What can hang from each mark
q_812: q_565 q_763
q_179: q_935
q_847: q_565
q_763: q_565 q_812 q_847
q_233: q_565
q_565: q_179 q_244 q_763 q_812
q_244: q_565

Every row comes from one small tree of marks. The marks that hang from a mark follow it in brackets, in the order of their numbers. Every link used is in the known rows. Which tree was each row made from?
Known rows
q_763(q_565(q_179 q_244)): [ 0.41 -0.06 -0.08  3.18  0.31  1.70 -1.00  1.10 -1.04 -0.19  0.64 -1.60
 -0.37  0.11 -0.13  0.81 -0.24 -0.66 -0.85  0.01]
q_847(q_565(q_812)): [-1.15 -0.18  0.24  0.53 -0.05 -0.54  0.86  0.02  0.99 -0.31  0.46 -2.10
 -1.44  0.28 -0.24 -0.80 -0.15 -0.18 -3.84 -0.38]
q_847(q_565(q_179(q_935) q_244 q_763 q_812)): [-0.87 -0.16 -1.15  0.28  0.62  0.38  1.04 -0.04 -0.73 -0.01  1.11  2.56
  1.37  0.12  0.44 -1.44 -0.11 -0.48  0.39  0.03]
q_812(q_565(q_179(q_935) q_244 q_763)): [ 0.70  0.69  0.07 -0.99  0.68  1.73 -0.95  0.68  0.90 -0.38  0.54  2.54
  0.05  0.37  0.26  0.78  1.17  0.03  0.85  0.11]
q_763(q_812): [-1.24 -0.18  1.27  0.95 -1.05 -0.16 -0.83  0.34  0.10 -0.05 -0.74 -3.08
 -2.33 -0.27 -0.10  0.91  0.11  0.96 -0.30 -0.72]
q_565(q_179(q_935) q_812): [ 1.24 -0.90 -1.13  0.12 -0.74 -0.04 -0.02 -2.36  0.75 -0.50 -0.91  3.25
  0.90  0.09  1.04  0.35 -1.47  0.49  0.50 -0.16]
q_763(q_565(q_179) q_812 q_847): [-1.93 -0.02  2.14  3.25  0.23 -0.17 -1.13  1.46 -2.49  1.16  1.40 -2.99
 -0.97 -0.70 -1.06  0.21  1.28  0.89 -0.03 -0.72]
q_244(q_565(q_179(q_935) q_763(q_812 q_847))): [ 1.08 -0.57 -0.55 -2.01 -0.08 -0.83 -0.90  0.02 -1.07  0.03 -0.29  0.35
  1.16 -0.14 -0.17 -0.19  0.38  0.73  1.89  0.26]
q_763(q_565(q_179 q_244 q_812) q_847): [-1.29  0.12  0.30  3.29  1.02  0.43  0.47  0.93 -1.09  0.95  1.40 -0.17
  0.19 -0.43 -0.51 -0.06 -0.27 -1.14  0.11 -0.09]
q_233(q_565(q_179(q_935) q_244)): [ 0.72 -0.09 -0.83  0.83 -0.20  0.60 -0.66 -0.48 -0.64 -0.37 -0.57 -0.04
  0.43  0.59  0.16  0.17 -1.35 -0.02 -1.66  0.27]
q_233(q_565(q_179)): [ 0.26 -0.25 -0.07  0.07 -0.69 -0.34 -0.54 -1.01  0.34 -0.91 -0.68 -1.78
 -0.59  0.70  0.08  0.34 -0.73  0.85 -2.88  0.18]
q_244(q_565(q_179)): [ 1.58 -0.95 -0.90 -1.07 -0.55 -0.06 -1.12 -0.34  0.37 -1.42 -1.17 -1.23
  0.00  0.59  0.20  0.78 -0.51  0.43 -0.62  0.31]
q_244(q_565): [ 1.67 -0.52 -0.48 -1.36 -0.53 -0.40 -0.87  0.29  1.07 -0.85 -1.24 -3.11
 -1.05  0.42 -0.30  0.72 -0.62 -0.18 -1.99  0.26]
q_565(q_179 q_763(q_812 q_847)): [-1.83 -0.11  0.51 -0.17 -0.12 -0.62 -0.03 -0.25 -0.81  0.13  1.06  1.19
  0.47 -0.62  0.25 -0.02  0.97  1.77  3.25 -0.04]
q_812(q_763(q_847(q_565))): [ 0.54  0.96  1.95 -0.45 -0.02 -0.05  0.72  1.06  0.94  0.57  0.34 -2.35
 -0.69 -0.45 -0.90 -0.43  1.77  0.29 -2.27 -0.40]
q_812(q_763(q_565(q_244) q_847)): [ 1.12  1.25  1.95  1.01  0.35  0.85  0.36  1.91  0.02  1.15  0.34 -2.48
 -0.51 -0.64 -1.04  0.04  1.57 -0.95 -0.97 -0.29]
q_233(q_565(q_244 q_812)): [-0.79  0.15 -0.35  0.32 -0.22 -0.44  1.04 -0.46  0.84 -0.12 -1.06 -1.29
 -1.05  0.49  0.09 -0.17 -1.51 -1.34 -1.95  0.10]
q_233(q_565): [ 0.32  0.18  0.34 -0.22 -0.62 -0.68 -0.31 -0.40  1.11 -0.37 -0.74 -3.64
 -1.67  0.52 -0.42  0.29 -0.85  0.21 -4.23  0.14]
q_812(q_565): [ 0.40  0.67  1.44 -0.78 -0.05  0.81 -1.11  0.76  2.65 -0.68 -0.13 -2.15
 -2.79  0.52 -0.43  1.42  1.13  0.30 -3.33 -0.28]
q_763(q_565): [ 1.16  0.23  0.84  1.94 -0.10  0.54 -1.08  1.00  0.33  0.22  0.42 -4.42
 -1.95 -0.06 -0.77  0.79 -0.01 -0.37 -3.61 -0.12]
q_763(q_812(q_565(q_179(q_935) q_244)) q_847): [-2.23  0.45  1.90  1.30  0.46  0.49 -1.01  1.48 -0.92  0.86  0.78 -0.20
 -1.04 -0.38 -0.70  0.61  1.39  0.82  1.00 -0.78]

Write each row's tree
[ 1.55  1.14  2.30  0.36  0.05  0.26  0.12  1.42  0.49  1.05  0.26 -3.14
 -0.83 -0.64 -1.14  0.06  1.84 -0.32 -1.97 -0.35] | q_812(q_763(q_565 q_847))
[-1.13  0.14 -0.64  0.89  0.59  0.77 -0.17  0.50 -2.23  0.95  1.17  3.66
  2.04 -0.76  0.34 -0.26  0.09  0.57  5.04  0.07] | q_565(q_179(q_935) q_244 q_763(q_812 q_847))
[ 1.47 -0.67 -1.12 -2.31 -0.30 -0.44 -0.57 -0.31  0.30 -1.13 -0.73 -0.17
  0.55  0.36  0.29  0.25  0.05  0.39  0.94  0.58] | q_244(q_565(q_179 q_763))
[-1.27  0.36 -1.12 -0.52  0.28  0.00  2.11 -0.19  1.33  0.24 -0.16  2.28
 -0.05 -0.35  0.81 -0.30 -0.98 -1.81  3.01  0.29] | q_565(q_244 q_763 q_812)
[-0.26  0.29 -0.08 -1.89 -0.39 -1.63  1.22 -1.14  1.51  0.03 -0.73 -1.21
 -0.91  0.27  0.05 -0.63 -0.63 -0.48 -1.78  0.29] | q_233(q_565(q_763 q_812))
[-0.11  0.46  0.01  0.17 -0.24  0.76  1.88  0.02  1.37  0.09 -1.39  1.32
 -0.31 -0.18  0.63  0.12 -0.43 -2.00  1.69 -0.29] | q_565(q_244 q_812(q_763))
[ 0.62  0.21 -1.03 -0.43  0.08  0.26 -0.16 -0.46 -0.67 -0.07 -0.08  0.95
  1.06  0.36  0.26 -0.33 -0.83 -0.06 -0.06  0.54] | q_233(q_565(q_179(q_935) q_244 q_763))
[-0.57  0.39  1.21  2.11  0.62 -0.74  0.40  0.81  0.30  1.37  1.20 -3.00
 -1.38 -0.61 -1.17 -0.09  0.01 -0.86 -2.67 -0.23] | q_763(q_565(q_812) q_847)
[ 0.98  0.85  1.31  0.02  0.20  0.61  0.48  0.99  0.00  0.67  0.36 -0.42
  0.54 -0.43 -0.65 -0.51  1.45  0.19 -1.06 -0.34] | q_812(q_763(q_847(q_565(q_179(q_935) q_244))))
[-0.80 -0.46 -0.97  1.55  0.40  0.75  0.55 -0.08 -0.74 -0.29  0.60  1.53
  0.73  0.35  0.34 -0.92 -0.64 -0.41 -1.18 -0.25] | q_847(q_565(q_179(q_935) q_244 q_812))
[-2.71  0.13 -0.23  1.14  0.52  0.60  0.43  0.75 -1.73  0.33  1.23  2.56
  1.09 -0.62  0.47 -0.06  0.49  0.51  5.21  0.09] | q_565(q_179 q_244 q_763(q_812 q_847))
[-0.60  0.02 -0.30 -0.49  0.16 -0.38  0.19 -0.58  0.36 -0.17  1.30  1.50
  0.76 -0.41  0.28  0.08  0.35  1.47  1.66  0.43] | q_565(q_179 q_763(q_847))
[ 0.18  0.04 -0.46 -1.48 -0.04 -1.54  0.80 -1.65  0.15  0.43 -0.05  1.45
  0.98  0.09  0.12 -0.99 -0.64  0.24 -0.56  0.35] | q_233(q_565(q_179(q_935) q_763(q_847) q_812))
[-0.29 -0.44 -0.27 -0.31 -0.72 -0.92  0.45 -1.76  0.76 -0.80 -1.09 -0.31
 -0.42  0.67  0.46 -0.10 -1.06  0.17 -1.99  0.07] | q_233(q_565(q_179 q_812))
[-1.41  0.15  1.39  3.95  0.72  0.78 -1.21  1.98 -3.47  1.73  1.46 -1.28
  0.13 -0.80 -0.99  0.05  0.67  0.03  1.28 -0.64] | q_763(q_565(q_179(q_935) q_244) q_812 q_847)
[-0.50 -0.50 -1.01 -1.44 -0.43 -0.73  1.29 -2.07  1.20 -0.74 -0.23  3.62
  0.83 -0.09  1.32 -0.21 -0.30  0.36  2.96  0.23] | q_565(q_179 q_763 q_812)
[ 0.09  0.87  0.36 -0.72  1.04  1.37 -0.71  0.98  0.66  0.13  1.11  2.48
  0.23  0.11 -0.11  0.58  1.30  0.10  0.88  0.11] | q_812(q_565(q_179(q_935) q_244 q_763(q_847)))
[-1.03  0.10  1.37  0.75 -0.31  1.19 -1.46  0.92 -0.46 -0.15 -0.43 -0.19
 -1.41  0.13  0.06  1.08  1.08  0.65  0.95 -0.80] | q_763(q_812(q_565(q_179(q_935) q_244)))
[-0.63  0.39  0.68 -1.29 -0.55 -1.21  0.09 -0.14  0.29  0.13 -0.45 -2.87
 -1.35  0.15 -0.32 -0.32  0.12  0.41 -1.65  0.09] | q_233(q_565(q_763(q_812)))
[-0.08 -0.10 -0.37  0.79  0.29  0.91  0.88  0.09 -0.73 -0.11  0.24  1.92
  1.18  0.23  0.32 -1.17  0.26 -0.58 -0.57 -0.38] | q_847(q_565(q_179(q_935) q_244 q_812(q_763)))
[ 0.12  0.02 -1.24 -0.83  0.01 -0.35  0.87 -1.24 -0.29  0.05 -0.57  2.42
  1.28  0.34  0.62 -0.76 -1.13 -0.73  0.83  0.42] | q_233(q_565(q_179(q_935) q_244 q_763 q_812))
[-0.64 -0.01 -1.71  0.04  0.81  0.15  1.47 -0.92 -0.52  0.80  0.79  6.03
  2.65 -0.60  0.89 -0.75 -0.95 -0.75  4.81  0.37] | q_565(q_179(q_935) q_244 q_763(q_847) q_812)
[ 2.69 -0.94 -1.17 -1.25 -0.50  0.04 -1.55 -0.50 -0.02 -1.00 -1.20 -0.44
  0.65  0.49  0.11  0.63 -0.77  0.49 -0.76  0.30] | q_244(q_565(q_179(q_935)))
[ 0.37 -0.67 -1.02 -2.43  0.01 -1.37  0.67 -0.79  0.50 -0.50 -0.55  1.26
  0.95  0.08  0.30 -0.39 -0.13 -0.19  1.87  0.47] | q_244(q_565(q_179 q_763(q_847) q_812))
[ 1.71 -0.72 -0.83 -2.30 -0.45 -0.49 -1.14 -0.25 -0.85 -0.48 -0.95  0.42
  1.00  0.12  0.22  0.03  0.21  0.66  1.87  0.24] | q_244(q_565(q_179(q_935) q_763(q_812)))
[ 1.05 -1.14 -1.13 -1.47 -0.63 -0.66 -0.07 -1.09  0.74 -1.32 -1.62  0.27
  0.21  0.56  0.56  0.35 -0.80 -0.25  0.25  0.19] | q_244(q_565(q_179 q_812))
[ 1.47 -0.68 -1.31 -2.63  0.05 -1.27  0.24 -0.96  0.17 -0.07 -0.58  2.05
  1.60 -0.01  0.21 -0.53 -0.40 -0.16  1.73  0.46] | q_244(q_565(q_179(q_935) q_763(q_847) q_812))
